What can hang from each mark:
k145: k18
k814: k18 k851
k428: k275
k851: k814
k444: k88 k508
k88: k444
k961: k18 k508
k18: k145 k275 k961
k508: k444 k814
k275: k18 k428

In the rows, zero is written as 128.
Known rows, with every way that one mark hangs from another:
(k88 (k444 (k508 (k814 (k18 k275) k851)))): [141  90 102 113  92 111 142 157  93 137  99 145 113 107 136 169 149 141
  96 107 134 119 124]
(k18 k275 k961): [112 145 109  96 111 105 124 149 140 141 130 120 113 131 115 159 131  94
 144  76 133 125 118]
(k275 k18): [139 147 131 130 125 109 130 129  99 122 112 131 117 134 143 136 136 131
 111  95 122 127 127]
(k814 (k18 k275) k851): [121 111 103 113  76 106 133 143 134 148 106 144  86 115 130 165 147 149
 100  61 141 123 133]
(k961 (k18 k145 k275) k508): [123 177 126  38 135  90 136 158 120 188 144 122 145 147 118 130 118  92
 103  34 120 107 114]
(k145 (k18 k275)): [121 142 126  93 118 102 134 132 137 119 128 147 114 120 122 161 131 122
 132 104 131 126 120]
(k428 (k275 (k18 k145))): [134 160 132 153 130 104 125 142 128  78 114 121 133 156 159 142 145 114
 110  57 130 125 133]
(k88 (k444 (k508 k814))): [150 108 128 126 142 135 136 142  88 114 123 128 155 119 134 133 127 120
 125 177 121 124 119]
(k444 k88 k508): [130 100 139 157 133 135 128 128  95 132 124 100 145 113 121 141 140  93
 125 149 118 122 116]
(k444 k88 (k508 (k814 k851))): [147  65 128 168 107 155 139 137  55 156  99 132 137  96 106 144 144 118
 135 124 119 120 119]
(k961 (k18 k145) (k508 k444)): [143 156 134  45 149  99 134 128 111 168 145 140 154 140 135  95 124 120
 105  66 114 108 119]
(k814 k851): [139 107 122 149 103 129 133 139 108 148 118 133 110 118 129 131 142 148
 112 114 125 129 132]
(k508 (k444 k88) (k814 (k18 k961) k851)): [135  72 101 103  70 138 132 117  79 169  85 159  94  98 116 152 147 150
 144  51 131 117 126]
(k508 (k444 k88)): [128 107 138 127 129 116 132 112 109  98 124 129 130 128 125 110 141 123
 149 101 134 122 122]
(k508 k444 (k814 k18)): [140 100 111  92 114 134 134 103 129 113 102 186 122 112 125 128 129 162
 144 102 141 121 133]
(k428 (k275 (k18 k145 (k961 (k508 k814))))): [145 163 112  92 126 119 127 158  76 155 104 136 145 153 124 160 128 105
 111  26 123 118 124]
(k851 k814): [120 110 121 120 128 152 123 123 114 114 125 128 134 119 124 127 144 129
 124 121 128 122 131]
(k275 (k18 k145) k428): [158 162 133 145 122  94 133 138  78 110 107 135 121 138 140 146 132 101
 115  46 116 124 128]
(k814 k18 k851): [133 100 109 133  81 130 128 128 120 167 103 139  95 106 140 151 144 168
  91  99 132 127 137]
(k275 (k18 k145 (k961 (k508 k444)))): [158 167 122  74 138  92 126 142  85 158 125 128 133 130 132 130 139 110
 104  50 111 111 119]
(k428 (k275 (k18 k145 k961))): [128 167 118 133 116 105 118 149 124 107 113 110 128 154 154 161 146  98
 116  43 124 126 128]
(k275 (k18 k145 (k961 k508)) k428): [162 176 120  96 119  85 129 155  43 187 115 119 122 135 123 160 126  88
  93  21 104 120 119]
(k444 k88 (k508 k814)): [137  86 134 147 133 156 134 126  77 137 106 130 155 108 105 141 130  98
 149 138 120 119 115]
(k508 k444): [137 120 129 114 137 113 130 114 134  92 130 148 128 127 133 105 137 138
 141 123 135 127 129]

Rows:
[117 133  88  85  87 113 119 144 124 133 107 130 104 117 120 188 147  82
 125  11 127 115 126]	(k851 (k814 (k18 k145 (k275 k428) k961)))
[161  85 121 147 119 136 140 152  67 133 113 133 135 110 136 134 142 141
 109 160 121 125 123]	(k88 (k444 (k508 (k814 k851))))
[124 135 123  36 115  83 134 132  83 166 132 133 117 117 101 157 136 105
 132  52 126 115 106]	(k145 (k18 k275 (k961 (k508 (k444 k88)))))
[139 154 112  90 123 110 130 150  59 169 100 144 136 154 121 160 128 123
 109  32 131 126 124]	(k428 (k275 (k18 (k961 (k508 k814)))))
[123 155 116 136 110  99 119 140 108 116 111 117 118 157 149 162 146 114
 116  55 133 135 128]	(k428 (k275 (k18 k961)))
[156  79 118 158 116 150 138 139  79 153 105 151 137 100 114 138 138 134
 124 141 121 124 125]	(k444 (k508 (k814 k851)))
[127 122 104 115  83 111 130 153 149 149 108 135  96 112 134 164 147 132
 102  50 133 114 133]	(k814 (k18 k145 k275) k851)
[132 143 124 100 108  79 139 132 102 109 120 159 105 127 115 169 126 110
 138  64 131 133 120]	(k145 (k18 (k275 k428)))
[155 167 119 127 107  95 125 144  77 141 108 124 109 135 136 165 131  87
 123  34 107 125 123]	(k275 (k18 k145 k961) k428)
[119  97 106  51 105 133 119 116  75 182 111 123 123 105 113 144 152 127
 101  55 127 109 121]	(k851 (k814 (k18 (k961 (k508 (k444 k88))))))
[146 168 121  87 138  80 124 145  96 125 124 127 142 158 143 135 147 112
  97  25 129 118 125]	(k428 (k275 (k18 k145 (k961 (k508 k444)))))
[132 159 110 107 109  88 128 159 121 133 128 123 116 135 114 168 129  65
 147  29 124 124 119]	(k18 k145 (k275 k428) k961)
[103 116 102  88 102 128 124 129 143 114 110 139 112 117 124 159 151 128
 112  70 144 117 131]	(k851 (k814 (k18 k275)))
[128 150 111  83  96  83 132 137  99 137 121 148  99 124 111 187 127  95
 143  54 125 133 115]	(k145 (k18 (k275 k428) k961))
[121 134 120  58 123  82 132 145  89 161 133 118 126 134  96 137 137  93
 134  34 135 115 109]	(k18 k275 (k961 (k508 (k444 k88))))
[146 155 104  63 117  99 137 169  72 180 117 149 133 132  82 165 109  71
 141   4 120 115 115]	(k18 k145 (k275 k428) (k961 (k508 k814)))
[133 114  98 117  74 135 119 142 134 193 109 120  96 100 138 169 145 135
 101  78 116 118 133]	(k814 (k18 k145 k961) k851)
[127 117  96  77 103 112 129 153 110 146 112 127 123 112 129 186 133 104
 119 114 129 119 115]	(k88 (k444 (k508 (k814 (k18 k275 k961)))))
[144 111 112  56 125 124 138 114  99 163 107 183 132 115 112 123 123 163
 113  84 136 116 129]	(k961 (k508 k444 (k814 k18)))
[150  85  95 117  82 134 129 147  76 177  99 128 110  95 141 176 144 142
  97 132 118 123 123]	(k88 (k444 (k508 (k814 (k18 k961) k851))))
